Known rows, with every step that occurs:
f -> u: [-7 45 0 -31 -5 -5 43 -16 2 0 39 31 -1 36 18 -11 5 -3 0 69 24 23 36 -15 -38 18 40 24 33 1 6 14 -52 36 6]
f -> u -> m -> l -> y: [5 21 -69 -40 11 1 45 -10 -18 8 56 22 -36 31 0 -5 2 -16 -24 71 -37 34 34 -7 -32 17 44 39 6 -4 36 10 -61 51 20]
l -> y -> f -> u: [-2 67 -2 -41 -14 -4 44 -26 1 18 27 36 9 15 12 -9 18 -3 -15 59 -24 8 25 8 -35 18 53 48 19 -23 -24 15 -78 57 19]
f -> u -> l: [-10 31 39 -30 -36 -5 14 -17 -34 3 50 25 -4 47 24 -10 11 7 5 65 32 10 43 -11 -22 68 37 32 46 -7 -1 22 -55 35 0]
j -> d -> u: [-7 5 -14 -19 6 16 -2 -14 8 15 24 24 9 -9 27 -13 25 -34 -33 46 23 6 17 -16 -33 -11 31 2 35 7 -10 6 -9 32 -33]
m -> j -> d -> l -> u: [-12 29 12 -14 49 17 21 -16 37 -21 25 55 -30 7 20 -13 16 -20 -52 47 -12 16 30 -6 -38 -38 35 26 21 21 65 3 12 0 -28]
y -> l -> d -> u: [-2 36 -1 -34 -4 15 -66 -34 20 50 37 35 41 15 18 -18 28 -14 -7 40 86 21 40 -9 -28 61 54 5 40 -44 -11 13 -33 45 -17]
j -> m: [-4 34 -20 -32 1 6 34 -11 14 17 41 22 -22 34 17 -24 39 -26 9 34 44 25 -10 -29 -34 -15 44 34 39 -39 0 27 -38 28 -11]
y -> f -> u -> m -> l -> d: [-11 24 14 -33 -1 9 -23 -14 7 -1 66 38 -31 46 -18 18 8 9 -27 66 36 19 55 -21 -18 9 58 56 14 -52 29 6 -18 58 15]
d -> j: [-9 45 -24 -25 13 18 22 -23 8 9 49 18 -1 9 18 -7 26 -23 -6 46 31 22 34 -8 -25 -1 38 12 28 20 -7 9 -72 4 -15]
m -> u: [0 32 -20 -27 5 17 -12 -13 3 12 36 34 -26 32 -20 -12 19 -31 -2 53 43 39 25 -16 -25 -14 43 34 9 7 11 10 -28 39 -12]
y -> f -> u: [-14 59 35 -31 -15 -2 35 -19 2 10 37 40 9 28 12 2 14 11 -8 62 13 4 38 -6 -35 16 44 34 28 -30 -21 5 -49 51 7]
j -> d -> l: [-12 14 -9 -12 24 8 38 -11 25 6 20 33 -69 -14 11 -17 27 -41 -47 41 0 45 37 -10 -50 -13 32 18 50 14 7 12 -2 1 -27]
h -> j -> m -> u -> f: [-9 -31 -45 -31 4 24 45 -12 26 42 43 26 -84 61 -20 -9 34 -41 -26 46 16 28 0 -40 -46 -62 50 45 11 -21 43 29 -33 42 -8]
u -> l -> y -> f: [1 52 38 -40 -37 0 -11 -24 -28 24 35 32 7 24 10 -13 34 -14 -18 44 13 2 18 17 0 34 57 54 40 -32 -44 25 -71 55 -8]
m -> j: [2 29 31 -22 18 8 25 -16 16 -7 24 26 -3 55 9 -21 12 -24 3 47 30 22 8 -15 -24 10 49 28 14 8 33 9 -32 31 -19]
d -> j -> m -> u: [-3 38 -70 -20 12 29 22 -16 17 25 59 14 -36 23 2 -12 50 -38 10 28 13 21 12 -22 -46 -12 33 28 -9 -9 20 12 -40 14 -10]
j -> d -> u -> l: [-7 -13 19 -17 -27 12 -37 -14 -20 16 36 18 7 7 35 -11 29 -25 -27 42 31 -6 26 -7 -18 33 29 9 49 -5 -22 15 -6 36 -38]
u -> d -> j: [-22 37 -57 -13 33 18 17 -21 -4 -10 34 18 9 34 26 -11 23 -17 -15 46 38 6 31 1 -36 -36 44 29 26 33 26 9 -57 11 -25]
f -> u -> m -> j -> d -> l: [-14 10 10 -7 19 -3 89 -5 37 -22 28 29 -75 17 17 -7 11 -28 -38 47 -40 45 47 -16 -86 4 27 28 -17 42 58 -4 26 22 -2]
l -> d -> j -> m: [-7 45 -27 -29 13 21 0 -26 31 12 63 12 -29 23 21 -15 44 -27 11 22 66 25 13 -31 -29 -10 57 35 31 -21 17 31 -49 3 -5]
d -> j -> m: [-8 43 -50 -25 12 17 43 -18 17 17 56 12 -16 18 30 -17 48 -27 7 29 22 17 8 -21 -39 -9 37 22 23 -19 -2 20 -59 4 -12]
d -> l: [-2 41 9 -23 22 4 28 -17 3 34 15 28 -38 2 10 -16 20 -41 -27 49 31 44 32 -18 -42 20 39 24 50 8 14 15 -35 18 -10]
f -> u -> d -> j -> m: [-26 48 -93 -14 23 9 65 -16 -2 -1 51 10 -3 48 46 -15 32 -3 5 45 -3 -7 23 -17 -68 -22 36 38 16 11 42 16 -53 16 -4]
j -> m -> u -> d -> l: [-9 32 -71 -5 43 20 21 -8 1 27 22 27 -55 43 -1 -20 42 -49 -22 35 13 33 8 -24 -70 -32 40 56 12 0 64 18 8 29 -20]
u -> m -> j -> d: [-10 -3 8 -16 8 8 45 -2 44 -39 34 31 -40 38 9 -12 20 -29 -25 36 18 40 16 -6 -45 -54 40 34 -16 24 23 3 22 26 -27]
u -> f: [-8 10 22 -33 9 16 23 -16 -2 19 29 45 -55 54 -4 -15 20 -18 -23 62 44 19 35 -5 -15 -13 55 19 46 0 15 26 -49 24 -21]
y -> l -> m -> j: [-5 53 -2 -38 24 3 11 -24 -5 -3 25 44 40 56 14 -38 20 13 -24 54 23 15 21 14 -28 17 48 10 -3 -9 35 -2 -28 24 -30]
u -> h -> j -> m: [-10 -38 -46 -37 -19 26 44 -12 21 22 44 15 -38 40 6 -19 39 -45 -10 38 43 32 -31 -43 -53 -11 43 45 41 -43 7 38 -34 40 14]
u -> h -> j -> d -> l: [-22 -54 -34 -16 -3 26 47 -13 36 11 24 26 -83 -13 -1 -10 21 -62 -68 40 0 54 16 -26 -72 -4 31 31 54 6 15 21 1 18 -2]
h -> j -> d -> l: [-17 -21 -25 -14 23 5 63 -15 40 12 21 18 -66 -22 13 -10 12 -48 -68 42 -6 48 21 -30 -64 -48 31 28 54 23 23 11 -17 12 -17]

Rows:
[-14 39 -5 -46 5 15 -13 -11 13 -24 61 50 6 30 5 5 20 -4 -24 66 83 28 27 -7 -23 -67 43 39 15 -5 6 13 -31 36 -5]	l -> u -> m
[7 -13 -109 -39 24 9 52 -14 6 43 52 1 -44 26 8 -22 22 -40 -32 46 -41 20 -30 -43 -26 -29 51 52 41 -44 48 26 -74 43 6]	h -> j -> m -> l -> y
[7 -16 20 -27 38 36 -68 -22 -18 57 42 35 -41 46 -10 -2 15 -27 -42 70 46 -4 45 -30 11 27 63 9 54 -21 61 22 -29 41 -22]	m -> l -> d -> u -> f
[-5 -42 -42 -34 -21 32 13 -15 15 50 42 2 4 24 21 -13 38 -57 -20 38 41 8 -40 -50 -61 18 37 27 37 -41 4 28 -25 58 11]	d -> u -> h -> j -> m
[-22 41 -28 -19 14 -2 37 -14 -11 -17 28 27 13 58 24 -14 -1 5 -8 68 29 10 32 -7 -50 -17 44 40 32 16 41 13 -41 40 -7]	f -> u -> d
[-12 26 -33 -19 41 16 7 -12 -12 -3 22 46 -61 -9 -14 -18 16 -36 -72 57 -9 45 41 -4 -51 -38 32 27 2 41 40 3 22 10 -31]	j -> d -> l -> m -> u
[-25 -9 -49 -51 -16 31 -17 -28 29 12 57 55 15 26 2 -9 28 0 -36 59 55 26 20 1 -32 -5 41 25 46 -61 6 18 -50 35 5]	y -> l -> u -> h -> j
[-10 46 0 -12 70 9 31 -18 -31 -18 1 36 5 56 18 -30 2 -22 -59 60 11 12 16 -3 -56 -20 51 41 7 59 97 2 -5 15 -34]	u -> d -> l -> m -> j
[-12 -37 -19 -36 -19 26 25 -17 18 8 38 20 -25 29 -4 -10 14 -40 -26 55 55 40 -4 -28 -38 2 46 36 47 -11 4 27 -45 42 11]	u -> h -> j
[-8 33 -91 -33 50 35 -6 -14 -5 16 88 32 -8 21 20 -2 38 -2 -20 53 -4 -19 18 -23 1 -30 34 23 35 -49 54 12 -54 -4 -14]	d -> j -> m -> l -> u
[-20 -25 -38 -23 2 7 49 -12 39 -11 36 20 -35 3 12 -11 8 -29 -45 47 20 34 10 -28 -39 -72 38 30 44 11 7 13 -25 26 -21]	h -> j -> d
[-7 1 -13 -40 48 33 -29 -14 -20 14 57 66 -45 53 -11 1 12 6 -49 86 15 -11 50 -6 25 -35 51 18 56 -30 68 17 -45 17 -27]	m -> l -> u -> f
[0 2 16 -7 23 17 7 -14 22 5 20 21 17 16 30 -18 20 -37 -26 39 0 -4 4 -18 -37 -1 36 5 5 17 28 -2 8 34 -32]	m -> j -> d -> u
[-9 5 5 -11 20 7 35 -10 32 -28 23 32 -24 35 13 -25 14 -24 -17 37 1 21 10 -7 -30 -29 41 22 13 14 27 5 1 16 -32]	m -> j -> d
[-19 37 -85 -13 32 18 36 -15 4 2 47 10 -8 43 34 -18 44 -23 -2 30 28 1 6 -13 -47 -47 43 37 22 3 32 19 -45 10 -26]	u -> d -> j -> m
[-13 -33 -32 -18 4 13 18 -15 29 20 28 6 8 -14 29 -5 12 -41 -51 49 17 10 1 -35 -45 -40 32 12 38 12 1 6 -20 44 -21]	h -> j -> d -> u
[-16 8 -12 -20 46 27 16 -13 -15 13 18 60 -110 19 -24 -14 21 -33 -87 66 -16 33 57 4 -44 -50 43 18 7 45 60 10 22 7 -38]	j -> d -> l -> m -> u -> f
[-5 7 -46 -27 -8 55 -37 -25 25 14 70 23 -64 37 -24 -11 57 -50 16 22 58 40 13 -25 -43 21 52 43 1 -33 26 37 -12 19 14]	l -> d -> j -> m -> u -> h
[-15 35 -22 -9 43 7 28 -14 -9 10 8 28 -21 28 16 -17 16 -35 -38 50 34 32 28 -9 -51 -17 45 39 49 27 47 13 -23 21 -24]	u -> d -> l
[-18 -4 -49 -19 39 15 31 -15 6 2 25 32 -65 -10 -13 -11 4 -41 -89 59 -16 47 25 -25 -67 -70 35 36 6 49 56 1 9 19 -22]	h -> j -> d -> l -> m -> u
[-15 -44 -3 -18 -26 10 -12 -15 -5 22 41 4 7 2 35 -1 16 -33 -49 45 23 -3 9 -27 -27 4 30 19 50 8 -8 12 -21 43 -28]	h -> j -> d -> u -> l
[-12 58 -33 -46 10 1 -6 -24 -14 7 33 48 31 29 13 -32 23 15 -32 60 44 21 37 17 -26 10 44 8 25 -19 -3 3 -48 20 -27]	y -> l -> m
[-10 31 27 -35 38 26 14 -22 0 25 29 66 -56 19 4 -3 21 -15 -56 73 27 17 55 -2 -20 -26 47 20 55 7 45 22 -39 7 -17]	d -> l -> u -> f
[-11 12 44 -22 6 2 0 -13 -30 -40 38 33 -1 51 25 -28 11 2 -40 51 10 -2 17 6 -9 -2 43 29 10 25 40 11 8 13 -43]	u -> l -> m -> j -> d
[-5 56 11 -33 36 6 24 -19 -28 12 19 36 -16 5 10 -23 10 -24 -55 67 29 35 28 -12 -42 -2 41 22 32 29 26 11 -34 11 -16]	d -> l -> m
[3 60 6 -41 -5 5 19 -25 6 24 21 37 1 9 3 -13 30 -22 -22 47 6 17 10 12 -16 -13 60 49 29 -21 -38 17 -74 51 -2]	l -> y -> f
[-16 12 2 -28 22 14 14 -7 45 -58 50 53 -18 33 14 -2 17 -9 -35 51 32 20 23 -2 -31 -90 40 39 -14 9 41 2 18 22 -23]	l -> u -> m -> j -> d
[-20 -59 -53 -22 -17 37 6 -10 31 -6 44 30 -74 15 -30 -6 19 -54 -39 46 18 51 7 -21 -51 -43 36 40 14 -2 15 19 9 40 -5]	m -> u -> h -> j -> d
[-4 29 -28 -38 42 24 -38 -12 -16 3 64 51 4 32 -3 -2 9 2 -31 80 26 -3 29 -14 19 -32 42 28 52 -35 51 8 -48 23 -17]	m -> l -> u
[-18 63 60 -43 -30 -5 -10 -22 -61 -7 48 44 38 49 19 -5 10 37 -31 78 24 -19 43 6 -16 36 45 41 25 -15 -14 11 -49 45 -8]	y -> f -> u -> l -> m
[-7 37 39 -42 -13 2 -24 -19 -60 -9 46 32 17 50 19 -21 13 6 -28 66 64 9 24 1 -2 18 46 32 40 10 4 22 -46 22 -28]	u -> l -> m
[-19 -12 -69 -47 -15 32 -24 -25 -5 19 45 43 -6 34 -27 -21 24 -17 -50 61 39 43 19 3 -51 17 43 30 0 -24 23 10 -20 44 -1]	y -> l -> m -> u -> h -> j
[7 -21 -82 -27 22 20 -12 -7 -5 23 44 15 -24 -12 10 -5 23 -50 -60 51 -41 16 19 -5 -25 -14 37 17 7 -2 19 4 -12 51 -15]	j -> d -> u -> m -> l -> y
[4 53 24 -36 -10 -7 67 -17 18 -6 29 31 -1 43 9 -2 17 -8 -14 54 -30 17 17 8 -55 4 55 60 -38 -1 8 2 -43 70 24]	l -> y -> f -> u -> m -> j
[11 1 -30 -26 27 26 -57 -16 -2 53 55 13 -3 29 10 -12 32 -33 -10 41 48 -2 -1 -54 -7 22 54 26 45 -63 51 22 -15 44 -11]	j -> m -> l -> d -> u
[2 21 19 -26 6 6 37 -7 26 -17 34 26 -11 58 2 -11 17 -28 -5 46 43 37 11 -16 -39 -21 49 36 -16 15 27 5 -14 39 -10]	u -> m -> j
[-15 33 -7 -22 37 7 33 -15 -9 -11 18 42 -42 -11 13 -25 15 -24 -73 57 2 36 36 -4 -47 -39 35 17 35 31 25 8 3 0 -32]	j -> d -> l -> m
[-17 58 0 -11 60 -3 58 -19 -37 -25 7 34 10 59 27 -25 -12 -1 -50 75 -18 7 32 -8 -72 7 47 41 -1 69 108 0 -11 21 -12]	f -> u -> d -> l -> m -> j
